Each row was made from one path, in order. Every step used is in the known rows, and no mark comes twice. Write each row's path.
Known rows:
zusa -> vifu -> zavul: -24.8 -13.2 -25.2 -24.4 -21.1 -6.8 -5.6 -0.5 -7.5 -8.7 -8.9 -8.5 -14.3
 30.3 4.1 -17.8 -17.7 6.2 -0.6 6.5 1.3 -1.5 30.2
zusa -> fenap: -4.9 4.6 4.6 -19.1 -6.9 -6.6 -8.5 -34.5 -21.5 -28.3 5.3 -4.4 -19.0 47.3
 -10.6 -7.2 6.6 -1.4 10.8 31.7 4.4 -7.8 3.0
fenap -> zavul: -24.3 -20.0 -4.8 -22.5 -29.1 19.4 -3.4 -1.7 -1.1 3.4 -1.1 2.2 -20.8 18.3
 -6.9 -27.0 11.9 14.1 -1.4 -14.1 4.8 -4.7 36.2
vifu -> zusa: 4.0 -5.9 -18.0 28.6 -24.7 2.2 -10.5 4.1 -4.6 19.0 4.3 32.5 -29.7 -1.5
 4.2 -15.0 -10.0 -5.4 -2.8 0.2 2.3 3.4 -15.5
zusa -> vifu -> poza: 2.9 -17.8 22.7 -7.6 -22.9 -15.0 -7.1 9.2 5.4 -15.2 16.2 24.7 -8.3 19.7
 37.5 8.6 -35.5 10.3 16.3 2.0 18.3 -26.4 2.3
zavul -> vifu: 0.0 -3.0 3.6 -14.6 6.6 6.3 13.2 4.1 -13.8 2.4 17.2 -20.6 10.3 -9.1 4.2
 15.8 8.4 -5.8 -24.1 5.5 12.8 10.0 -4.3
poza -> fenap -> zavul -> vifu: -25.8 -16.4 6.3 -34.1 -10.2 39.6 13.2 -2.8 -16.9 4.1 12.4 -30.1 -22.7
 25.0 -6.3 -7.5 25.3 3.0 -26.6 8.7 2.5 5.2 44.4
vifu -> lofo -> fenap -> mediz: -28.1 -7.2 24.4 -23.8 11.0 -15.9 -27.5 5.0 14.7 -4.8 14.6 -3.7 14.3
 -12.2 11.1 -8.3 -28.6 13.0 -16.0 -7.6 -32.8 7.8 11.8
poza -> vifu -> zavul: -23.0 -5.4 -23.2 -12.4 9.1 3.0 -0.9 17.4 7.1 10.6 -22.6 -5.8 -7.3 25.5
 -10.8 -10.1 -3.7 -17.0 -4.0 -7.2 -52.7 29.4 39.1
lofo -> fenap -> poza: -2.8 -24.9 38.8 -27.7 11.0 -25.7 -32.3 3.7 19.0 21.3 8.3 31.3 7.2 -3.4
 43.8 21.8 -41.2 -10.6 -7.8 -8.6 -24.0 -4.1 -11.2
megu -> fenap -> lofo -> vifu -> poza: -5.7 -30.9 83.8 -36.3 -6.3 -1.6 -21.2 -1.5 18.1 14.6 24.6 2.9 -4.8 25.2
 32.9 -10.7 -70.0 26.6 17.4 -32.1 -27.2 10.1 -5.8
megu -> fenap: 3.5 -19.8 28.7 -8.8 3.9 2.6 -32.7 -8.1 -5.3 -3.6 3.5 -24.3 2.0 34.4 -1.9
 -2.9 3.5 13.2 21.9 26.1 -26.3 8.9 -1.0
zavul -> vifu -> poza: 6.2 -11.7 30.3 -19.2 -14.1 -5.8 3.9 20.8 6.6 -0.5 17.2 22.4 9.4 -9.8
 24.1 19.6 -9.7 -7.6 -5.8 -6.1 17.7 8.0 -16.2
zavul -> vifu -> poza -> fenap -> lofo: -18.8 -22.4 51.5 -32.3 14.1 12.4 2.2 -0.6 7.4 6.9 7.3 1.3 -10.6 24.6
 11.4 7.1 -36.9 8.3 -17.9 -8.0 -1.6 1.5 11.1
lofo -> vifu -> poza -> fenap -> mediz: -11.4 7.8 44.7 -24.5 0.6 7.4 -10.1 -4.2 0.6 0.3 4.7 -21.0 -5.1 38.9
 -10.5 -9.7 -23.5 5.3 -2.4 -37.3 -31.8 3.1 35.4
poza -> fenap -> mediz: -13.4 14.0 10.4 -10.6 12.6 7.1 -9.4 -9.8 -9.1 -6.7 -8.5 -29.9 -0.1 36.8
 -31.4 -6.6 6.2 -0.6 -11.4 -17.2 -20.4 -1.8 38.0
poza -> fenap -> lofo -> vifu: -23.6 -11.9 58.9 -32.2 18.9 28.7 6.9 -25.2 1.1 22.6 18.3 -40.9 -25.1
 32.2 12.1 -22.2 -62.7 24.1 -9.8 -29.4 -40.3 7.1 26.7
fenap -> poza -> vifu -> lofo: -25.7 -48.8 29.2 -5.0 63.0 -11.9 -21.0 19.8 9.5 3.2 -3.4 38.1 14.8 -15.3
 21.5 -7.0 -13.4 -4.1 -8.4 12.5 -37.0 3.2 4.8
zusa -> fenap -> mediz: -9.0 12.3 5.2 -24.3 -1.2 -20.9 -20.8 -30.6 -22.2 -28.2 1.2 -18.3 5.1
 50.1 -32.6 -8.7 2.6 0.4 -3.0 -10.2 -0.5 -7.4 16.7
zusa -> vifu: -3.2 -11.3 -5.8 0.1 -5.4 -5.8 -1.0 -11.5 -14.3 -15.8 14.7 -16.7 -12.2
 28.1 21.7 1.3 -24.7 15.5 3.3 15.0 14.3 -32.1 18.0
lofo -> vifu: -5.8 0.5 33.0 -15.3 0.6 15.3 7.1 -13.4 -2.5 16.6 21.8 -30.3 -12.1 8.0
 14.7 -16.7 -37.6 12.2 0.9 -25.6 -29.2 10.1 10.4
vifu -> zusa -> fenap -> zavul: -26.3 -20.9 -12.1 -19.8 -50.8 15.5 -17.3 -27.1 -21.4 -6.8 6.8 20.5 -55.0
 55.5 -14.3 -42.6 11.6 10.3 5.3 10.3 10.2 -9.1 29.1
megu -> fenap -> poza -> vifu: 3.8 -36.6 35.0 -3.8 50.1 -14.0 -35.7 6.2 3.0 16.0 -5.7 -0.4 11.6 44.2
 13.0 17.6 -17.4 -13.2 8.7 -0.2 -66.0 3.2 15.8
lofo -> fenap: -7.6 2.4 15.7 -13.4 -10.8 0.3 -10.1 2.0 20.5 9.6 19.1 -6.9 -12.9 -5.5
 36.9 13.3 -33.6 2.7 -3.5 12.6 -36.9 6.2 3.8

Write each row's path:
-24.1 -22.6 1.9 -30.3 15.3 -14.5 -21.7 19.2 18.8 23.9 -18.3 14.1 -3.1
 22.7 17.2 3.6 -29.8 -22.7 -9.5 -12.1 -68.6 26.0 31.1 : lofo -> fenap -> poza -> vifu -> zavul
-7.6 -34.6 42.5 -38.8 -29.6 8.0 -15.2 15.7 3.3 -0.2 18.0 11.4 -2.6 19.4
 18.8 1.2 0.5 9.2 4.1 -2.2 6.4 9.7 7.0 : megu -> fenap -> zavul -> vifu -> poza
-26.4 -32.5 18.8 -18.6 30.5 4.8 1.0 14.0 -6.2 -9.9 16.6 11.1 15.6 -40.3
 13.4 -9.6 8.1 9.3 -22.0 30.8 11.8 13.8 -12.5 : zavul -> vifu -> lofo
-21.6 -37.0 18.7 -29.9 -25.0 21.1 -29.7 -9.4 -4.6 0.3 2.1 -16.9 -19.3
 46.3 -8.7 -29.2 14.3 24.4 16.3 6.2 -15.8 1.7 35.4 : megu -> fenap -> zavul
-48.5 -43.4 14.8 -37.9 -24.4 16.3 -18.7 0.2 11.3 -4.5 25.2 4.7 -32.6 8.5
 38.8 -30.1 -26.4 32.9 -4.9 20.3 -16.3 -12.2 42.6 : zusa -> vifu -> lofo -> fenap -> zavul
-19.3 -20.9 49.6 -25.9 10.8 8.4 -4.5 -1.6 14.5 5.7 -2.3 11.8 -14.9 29.6
 8.6 -1.1 -41.7 11.7 -5.7 -10.6 -8.4 -4.5 13.5 : vifu -> poza -> fenap -> lofo
-29.4 -22.5 25.6 -10.2 30.0 3.7 -14.5 17.0 27.3 5.8 20.6 4.7 -9.6 -16.2
 46.6 2.4 -36.3 6.1 -6.9 32.4 -69.9 14.0 14.7 : poza -> vifu -> lofo -> fenap
-6.8 -0.8 54.1 -19.1 -5.2 28.3 4.3 0.2 6.8 5.9 9.6 -7.3 -31.7 33.9 17.2
 -8.0 -25.3 3.6 10.2 -2.8 -34.1 4.7 25.9 : lofo -> vifu -> poza -> fenap
-2.1 -2.5 -7.8 -6.1 -23.6 -1.1 -8.5 -28.9 -34.5 -11.4 19.4 9.5 -35.6
 40.7 -4.1 -8.7 3.4 -9.3 -6.5 34.3 14.4 1.3 -12.1 : zavul -> vifu -> zusa -> fenap
-27.5 -20.8 22.5 -30.3 -33.6 34.8 -4.3 3.8 6.0 -0.3 -3.4 11.7 -40.2 41.0
 -1.2 -24.4 11.5 10.5 6.2 -3.6 -7.6 -5.7 51.8 : vifu -> poza -> fenap -> zavul
-10.4 -18.6 71.6 -41.9 -12.3 -6.0 -8.2 -13.9 8.6 2.5 24.5 15.0 -15.3
 31.9 28.0 -12.3 -67.8 18.1 11.5 -28.8 -11.7 2.2 -4.5 : zusa -> fenap -> lofo -> vifu -> poza
2.1 -8.0 53.6 -20.6 -18.9 2.0 -1.2 9.0 14.9 10.8 21.3 14.8 -8.5 3.0 32.5
 -6.1 -46.6 8.7 14.5 -31.6 -15.9 7.5 -4.8 : lofo -> vifu -> poza
-21.1 -26.8 46.9 -24.9 8.3 5.7 -4.5 -8.3 6.9 -1.8 6.2 3.3 -21.9 43.3
 19.7 -1.0 -53.8 19.8 -3.8 -2.6 0.6 -19.7 23.1 : zusa -> vifu -> poza -> fenap -> lofo
-40.4 -13.7 26.4 -50.1 -1.7 20.2 0.9 -10.2 4.2 22.1 -5.4 -27.2 -23.7
 33.2 -4.5 -36.2 -48.0 13.1 -10.4 -28.1 -41.9 31.3 37.8 : poza -> fenap -> lofo -> vifu -> zavul
-5.0 -1.8 32.4 -10.1 -5.5 19.6 -0.3 7.9 8.7 -4.1 -3.6 10.9 -24.2 28.1
 8.5 3.0 -0.7 -5.1 9.9 13.7 -15.1 -1.8 19.2 : vifu -> poza -> fenap
-29.5 -17.5 7.3 -33.8 -37.8 19.5 -11.9 -0.9 15.7 12.1 14.9 -3.7 -31.3
 14.6 21.6 -16.3 -14.7 15.9 -5.0 -3.2 -25.3 0.3 40.1 : lofo -> fenap -> zavul
-17.9 -44.3 48.4 -31.6 25.7 -26.6 -38.8 10.1 22.4 13.9 9.3 49.2 11.8
 -24.5 49.9 7.0 -41.6 -1.8 -10.2 8.5 -23.1 -0.5 -16.6 : vifu -> lofo -> fenap -> poza
-9.5 -24.1 28.2 -34.3 -31.9 6.6 1.3 19.8 6.0 0.9 16.3 24.3 -4.2 1.5 19.8
 2.1 -2.3 3.0 -7.6 -15.0 19.7 4.9 7.4 : fenap -> zavul -> vifu -> poza
-28.5 -23.7 30.8 -28.4 12.7 3.8 -8.8 13.7 14.9 1.4 32.8 0.7 0.0 -36.0
 47.5 5.2 -27.2 9.6 -21.0 37.3 -28.0 18.1 -6.9 : zavul -> vifu -> lofo -> fenap
-23.6 -58.9 43.8 -10.0 64.3 -11.6 -38.1 16.2 6.8 1.4 -1.8 26.0 16.7 2.6
 21.5 -8.8 -13.0 3.6 3.9 25.5 -51.2 7.9 4.8 : megu -> fenap -> poza -> vifu -> lofo
-9.6 -28.6 38.7 0.6 -13.0 12.0 -24.2 -16.2 -4.4 37.1 24.3 -2.3 -35.3
 26.0 15.5 -32.3 -64.6 22.4 1.5 -22.3 -31.9 14.8 -9.1 : megu -> fenap -> lofo -> vifu -> zusa
-28.7 -21.2 28.3 -18.9 8.4 0.3 -17.6 11.2 24.0 0.2 22.1 13.8 -6.7 -30.7
 45.0 -4.4 -32.7 14.0 -5.7 33.9 -35.3 10.9 -3.2 : vifu -> lofo -> fenap
0.6 -24.2 16.9 1.2 47.0 -14.8 -14.6 10.5 6.3 18.8 -8.6 15.0 10.5 22.4
 14.6 19.1 -18.6 -22.3 -6.2 -17.2 -48.6 -2.8 16.7 : fenap -> poza -> vifu
-16.9 -20.5 16.0 -15.1 -6.2 -9.1 -18.6 -34.8 -13.3 -1.4 8.2 20.3 -30.5
 43.3 -4.5 -19.4 -41.5 11.3 -6.3 2.8 9.3 -6.9 -9.6 : vifu -> zusa -> fenap -> lofo
-0.4 -5.9 7.9 15.8 -24.9 14.6 -5.1 -5.7 -6.9 32.6 21.6 8.3 -38.2 4.0
 15.7 -27.7 -40.2 6.0 -1.7 -21.3 -21.6 11.9 -7.4 : lofo -> vifu -> zusa
-24.2 -18.5 10.4 -41.9 -23.0 21.8 3.3 2.8 -0.9 11.5 29.2 -22.6 -14.8 3.3
 22.0 3.1 -3.4 6.9 -28.1 2.1 -7.9 10.8 27.0 : lofo -> fenap -> zavul -> vifu
-8.8 -20.6 68.3 -32.5 -9.4 -2.4 -3.3 2.0 20.5 16.4 22.5 16.7 -4.9 7.3
 33.2 -8.9 -72.0 18.5 5.9 -45.0 -13.5 6.2 -6.1 : fenap -> lofo -> vifu -> poza
-33.4 -27.3 36.1 -53.0 -4.2 7.6 -18.3 -10.4 4.3 20.8 -0.1 -29.3 -9.3
 35.2 -0.7 -36.2 -52.1 20.6 1.2 -26.5 -44.5 35.9 22.6 : megu -> fenap -> lofo -> vifu -> zavul
-19.0 -46.1 50.9 -39.1 29.5 -23.8 -31.0 12.5 15.3 15.2 19.0 37.8 16.9
 -28.7 52.6 15.2 -37.4 -4.3 -22.0 10.4 -17.2 5.1 -19.3 : zavul -> vifu -> lofo -> fenap -> poza
-29.0 -39.0 10.5 -6.4 20.0 -5.6 -9.7 2.0 -7.2 -24.3 15.2 13.1 -2.4 -10.2
 28.2 -21.5 -18.6 26.4 -0.9 38.5 12.9 -19.7 6.3 : zusa -> vifu -> lofo
-4.0 -3.5 34.6 -18.6 -1.4 23.0 8.6 10.7 0.5 -3.0 6.7 -1.6 -17.9 22.4
 11.2 12.8 3.2 -8.8 -5.7 17.2 -7.3 5.2 16.6 : zavul -> vifu -> poza -> fenap
2.2 -6.2 -21.5 40.5 0.0 6.7 -7.5 11.9 -1.4 26.2 2.2 20.3 -33.2 15.3 6.1
 -5.7 -15.6 -14.1 -4.0 -1.7 -40.6 8.1 7.0 : poza -> vifu -> zusa
